Known rows, with every step that occurs:
kure -> sefi -> lutar -> lenen: [ 30   1  10  22  33  -7 -13 -19  -5  17  17 -26 -39  10  45  11  34  -6
  13  15  25  11  52 -10  17  10  31  -7 -28  35 -12 -53  23]
lenen -> loke -> tudiz -> kifaze: [ 12  14  -9   9  37   1 -10  -4 -15 -20   8 -18 -55  16  50  13  22  22
  -9  40 -18  51  13  -4   8  19  49  16   2  51   7 -21  23]
kulaba -> sefi: [ 10   0   4   8   8  -1 -22 -20 -10  35  43 -30 -35   3  33  10  29   5
  -1   2  15  14   2  20  -5  13  -2  19 -16  40  -2 -48  11]
sonufev -> fula -> tudiz -> lutar -> lenen -> kulaba: [ 31  30 -60  29  41   0 -24 -22  39  12  16  13 -58 -12  31  24  58 -26
   2  21  24  59   7 -12  14  -1  51  27 -47  25  28 -41 -12]
tudiz -> kulaba -> sefi: [ 10  10  25   8  14   5 -26 -20 -10  44  25  -1 -39 -12  48  21  30  20
 -21   2   7  20  -8  17   1  21   1  38  -9  49   8 -41  23]
tudiz -> kulaba: [ 12  13  20   1   8  -3 -17 -12 -10  33  -8   5 -48  -2  42  16  22  14
  -6  10   8  22   9  10  14  21   1  32  12  32   2 -36  39]
sefi -> lutar -> tudiz -> kifaze: [ 30  22   1  18  61 -27   9 -22  10   6  12  -5 -48  20  64  14  18   8
  -2  33  28  35  26 -11  14   6  63  17  -4  53 -19 -33  26]
lenen -> loke -> tudiz: [ 18   1  -5  19  17  -3  -3   1 -16  -6  -6 -29 -46  26  33  16  29  26
  -4  22 -10  42  16   8  16  10  23   4   0  38  -3 -22  18]
lutar -> lenen -> kulaba -> tudiz -> kifaze -> sonufev: [ 10   8 -35   3  56   2 -22 -73  15 -22  13  27 -70   0  49  13  23  19
   2  26  29  27   3 -19  14 -35  65  -2   2  25  35 -44  20]
loke -> lenen -> kulaba -> tudiz -> lutar: [ 10  35  13   1  42   3 -25 -25   5 -20  11  37 -50  10  26  13  59  21
  -2  35  12  56  15 -17   5  -8  31   9  -5  34  16 -33  13]
lutar -> lenen -> loke -> tudiz -> kulaba -> sefi: [ 11  16  -2  30  28   8 -25 -19  -8  -9  10   0 -48  -1  65  34  43  27
 -23  17 -14  25   3  -2  17   4  35   7 -43  62  20 -37   4]
loke -> tudiz: [ 14  10  11   0  17   7 -10  16  -2  20  -4 -20 -51  23  28   6  23   0
   5   1   5  41  13   8  11  19  17  15   8  37   9 -33  38]
kulaba -> sefi -> loke -> tudiz: [ 27   2  27  23  25  -7  -8  -4  -6  39  27 -45 -30  24  42  17  43  29
  -8  -5   1  24   9  18 -11  17  18  -3 -17  62  -2 -32  21]
lutar -> lenen -> loke -> tudiz -> kulaba: [ 14  18  -4  23  22   5 -15 -15  -5 -22 -29  11 -61   4  57  28  39  13
 -13  27 -15  32  23  -6  31   0  38   1 -22  44  15 -33  22]
kulaba -> tudiz -> lutar -> sefi -> loke -> lenen: [ 26  32  20   8  40 -15 -27 -22   6 -19   7  -8 -47  38  55   9  66 -23
   3  30  15  30  35 -14   0   0  44 -18 -22  64  -2 -42  29]
sonufev -> fula: [ 27  26  -8  -2  19   3 -16 -19   7  35  27 -31 -49  14  20  14  22 -26
  -3   0  13  36   3  16   2  16  10  27 -13  24   6 -38  25]
kure -> sefi -> kulaba -> tudiz -> lutar -> lenen -> loke: [ 22  -2  -6  21  33  -6 -22 -63   1  -9  13  -8 -38   3  47  53  39  15
 -19  32  19  34  44 -50  14   5  44 -12 -23  55  12 -66  15]
kure -> sefi -> kulaba -> tudiz -> lutar -> lenen: [ 19   5   4   2  32   2 -29 -48  12  14  17   3 -45   3  41  40  30  -7
 -13  11  33  28  41 -45   9  15  36   1  -6  52  19 -71  39]
lutar -> lenen: [ 10  15 -20  -6  14   7 -13 -30   2   1   2  -4 -52   4  39   2  28 -34
  13  11  16   7  32  10  19   2  12  -5 -21  22  -7 -54  24]
kulaba -> sefi -> lutar -> lenen -> loke: [ 24   2  -6  41  41 -15  -6 -44  -8   3  39 -20 -20   9  60  17  38  24
  -6  31  14   2  34   2  11 -11  25 -22 -50  43 -17 -53 -30]
kure -> sefi -> loke -> tudiz -> lutar -> lenen: [ 33   9   4  21  30   9 -18   3   3  -7  -5 -29 -54  23  58  21  49 -13
   8  28  -5  38  51 -17   5  31  58 -10 -33  59  10 -49  35]
sefi -> kulaba -> tudiz -> loke: [ 13  10  11   7  32 -20  -7 -63   0  30   1  -3 -22  21  39  50  22  19
 -16   2  34  35  14 -25   9   4  39  -5  13  48  -5 -60  37]
loke -> tudiz -> kulaba: [ 13  21  26   1  18   8 -15  16  -4  26 -21   9 -58  11  43  17  26  15
 -13  -1  -1  38   0   6  19  28  21  32  12  45  21 -26  49]
kifaze -> tudiz -> loke -> lenen -> kulaba -> sefi -> lutar: [ 27  23  29  57  57 -27 -13 -21 -14 -10  18   2 -34  18  69  18  52  64
 -10  38  17  28 -13 -14  -1 -27  84 -38 -31  40  -9 -49   1]
lenen -> kulaba -> sefi -> loke -> tudiz: [ 20 -16  25  39  24  -6  -7 -12  -3  44  20 -21 -29  10  34  20  63  60
 -10   2   3  41  -4  11  -9   8  11  -4 -26  55   2 -19  15]
lenen -> kulaba: [  7  -8   0  14   6  -4  -4 -21  -4  25   5   2 -47  -2  21   4  44  30
   5  15  14  31   8  14  13   3  -7  16  -1  16  -2 -21  21]
kifaze -> sonufev -> fula -> tudiz -> loke -> lenen: [ 43  46 -49  24  58 -12 -52 -11  13  -9   0 -23 -63  28  35  21  27  -9
  20  -2  11  58 -11  -4  19 -23  99 -15 -17  18   6 -46   6]

Rows:
[ 11  15  33  14  22  11 -29   6  -7  40  16  -2 -43   1  50  22  32  33
 -23  -4  -2  39 -14   8   3  28  17  34  -5  62  21 -35  35]  loke -> tudiz -> kulaba -> sefi
[ 35  16   2  40  50 -34   4 -39   4  17  25 -30 -24  24  78  37  30  33
  -9  25  32  33  12 -10   7   1  72   2 -40  63 -26 -52  -6]  kulaba -> sefi -> lutar -> tudiz -> loke
[ 28  16  19  21  13  -6  -4 -12 -10  21 -18   1 -64  11  51  21  12  16
 -15  17  18  11  -8   1   6   2  40  23  25  28  10 -49  44]  kifaze -> tudiz -> kulaba
[ 35  27  14  36  58 -28 -17  -9  -7 -24  -7 -24 -49  33  63  32  46  18
  10  24  18  52  37 -29  26   2  89 -16 -36  54 -30 -40  27]  kure -> sefi -> lutar -> tudiz -> loke -> lenen
[ 10  38  -1  -6  29  -9 -27 -17 -14 -25  -9   2 -47  23  50   4  42  -6
  15  23  -1  37  17   4  18   3  44 -18 -10  29 -20 -48  28]  tudiz -> loke -> lenen
[ 11  31 -13  28  35 -21 -15 -29   6 -36 -23  17 -61  13  47  24  65  23
   8  28  13  59   5 -15  33 -15  63 -10 -34  33 -17 -26  19]  lutar -> tudiz -> loke -> lenen -> kulaba
[ 17 -11  -9   3  48 -13 -36 -40  10  20  16  -6 -58  22  55  13  14  -4
 -13   6  44  20  -5 -24  14  -6  56  -8  18  53  21 -51  60]  lutar -> sefi -> kulaba -> tudiz -> kifaze -> sonufev
[ 16  21  31   7  43 -14 -40 -40 -15   5   5  -7 -38  19  35  51  46  23
 -13  -7  19  47  20 -39  14   7  53 -17  -5  55  -5 -62  57]  kure -> sefi -> kulaba -> tudiz -> loke -> lenen
[ 14  11  20  15  58 -20 -25 -37   6 -15  16  10 -51  13  50   8  80  11
  -9  22  17  31  13 -11   4  -6  42 -14 -29  63   3 -19  37]  lutar -> sefi -> loke -> lenen -> kulaba -> tudiz -> kifaze
[ 26  12  51  29  46  -4 -16  15  -4  53  18  -3 -26  17  59  22  29  53
 -23   4   9  34  -1  -2   3  24  34  20  -6  68  16 -32  19]  loke -> tudiz -> kulaba -> sefi -> lutar
[ 17   4  26  -1  26 -12 -10 -46   4  53   7  -1 -26  19  18  35  23  14
 -15 -13  38  24  14 -16   4   4   5   3  22  44   2 -52  41]  sefi -> kulaba -> tudiz
[ 35  15 -14  -4  58  -7 -36 -60  18  39  31  -5 -55  19  27  36  -3  12
 -23  -3  33  45 -19 -30  -1  -6  62   8  19  37  35 -56  42]  sefi -> kulaba -> tudiz -> kifaze -> sonufev -> fula
[ 44  29 -28  25  40  -4 -38  -7  17  49  -6 -13 -66   7  30  29   8   9
  -2 -16  22  45 -22   2  13  -8  52  38  10  21  27 -38  21]  kifaze -> sonufev -> fula -> tudiz -> kulaba
[ 19  16 -15 -14  48  -4 -20 -53  -2   0  26  -7 -66  22  45  13  -6  13
   4  18  22  30   3  -6  -1 -12  64  21  33  36  21 -49  33]  kulaba -> tudiz -> kifaze -> sonufev
[ 25 -12   5  29  29 -18  -1 -40  15  12   6  -6 -41  19  51  20  69  16
 -11  36  28  33  20 -15  -3   3  28   5 -22  56   5 -27  18]  lenen -> kulaba -> tudiz -> lutar -> sefi -> loke
[ 33  25 -64  18  56   9 -34 -25  11 -40  14 -20 -84  18  56  18  10  -7
  -3  39 -17  51  -1 -14  18 -15  94  -9 -27  33  35 -38  10]  lutar -> lenen -> loke -> tudiz -> kifaze -> sonufev -> fula
[ 21  19  11  25  23  -7 -15 -25   5  32  14  -6 -49  -3  57  36  30  19
 -22   1  21  28 -11   5  12  12  25  46 -25  61   3 -37  24]  lutar -> tudiz -> kulaba -> sefi
[ 37   9  25  34  27 -23  -3 -43   5  40   3 -17 -39   8  56  44  43  37
 -21   3  18  19   2   6   4   7  32  26 -34  68  -8 -32  21]  lutar -> tudiz -> kulaba -> sefi -> loke
[ 36  14 -26   2  22   3 -30 -19  11  30  15 -34 -63  18  23   8   0  -5
   8   4  15  34  -7  11   4  -6  30  11   4   8  19 -40  24]  kifaze -> sonufev -> fula
[  3  -8 -16  20  20   1 -21 -42   4  15  34   5 -40 -22  41   8  50  11
   0  12  17  12   0   9   5  -7   0   0 -49  30   7 -45  -1]  lutar -> lenen -> kulaba -> sefi
[ 17  45 -16  15  36 -20 -18 -22   1 -42 -20  -1 -60  28  55  21  43 -12
  14  24  11  50  19  -7  30  -4  70  -9 -27  41 -24 -41  24]  lutar -> tudiz -> loke -> lenen
[ 15  -9  16  30  22 -17 -24  -6  -2  -2 -14  -6 -47  15  32 -12  86   5
  12  11  10  18  13  13  17  -5   6 -34 -35  38 -18 -18  34]  lutar -> sefi -> loke -> lenen -> kulaba
[ 43  22 -15  10  60   0 -26  -9  12  15  10 -33 -69  36  49  15  12  10
  -2  13  -4  52  -9   0  -5   4  74   1   2  41  23 -28  39]  sefi -> loke -> tudiz -> kifaze -> sonufev -> fula
[ 28  36 -24  44  57 -13 -49 -22  12  18  41  -7 -41  -4  35  37  72  16
 -12  -4  12  70 -30  -4   3  -6  64  10 -62  43  10 -34 -17]  sonufev -> fula -> tudiz -> loke -> lenen -> kulaba -> sefi
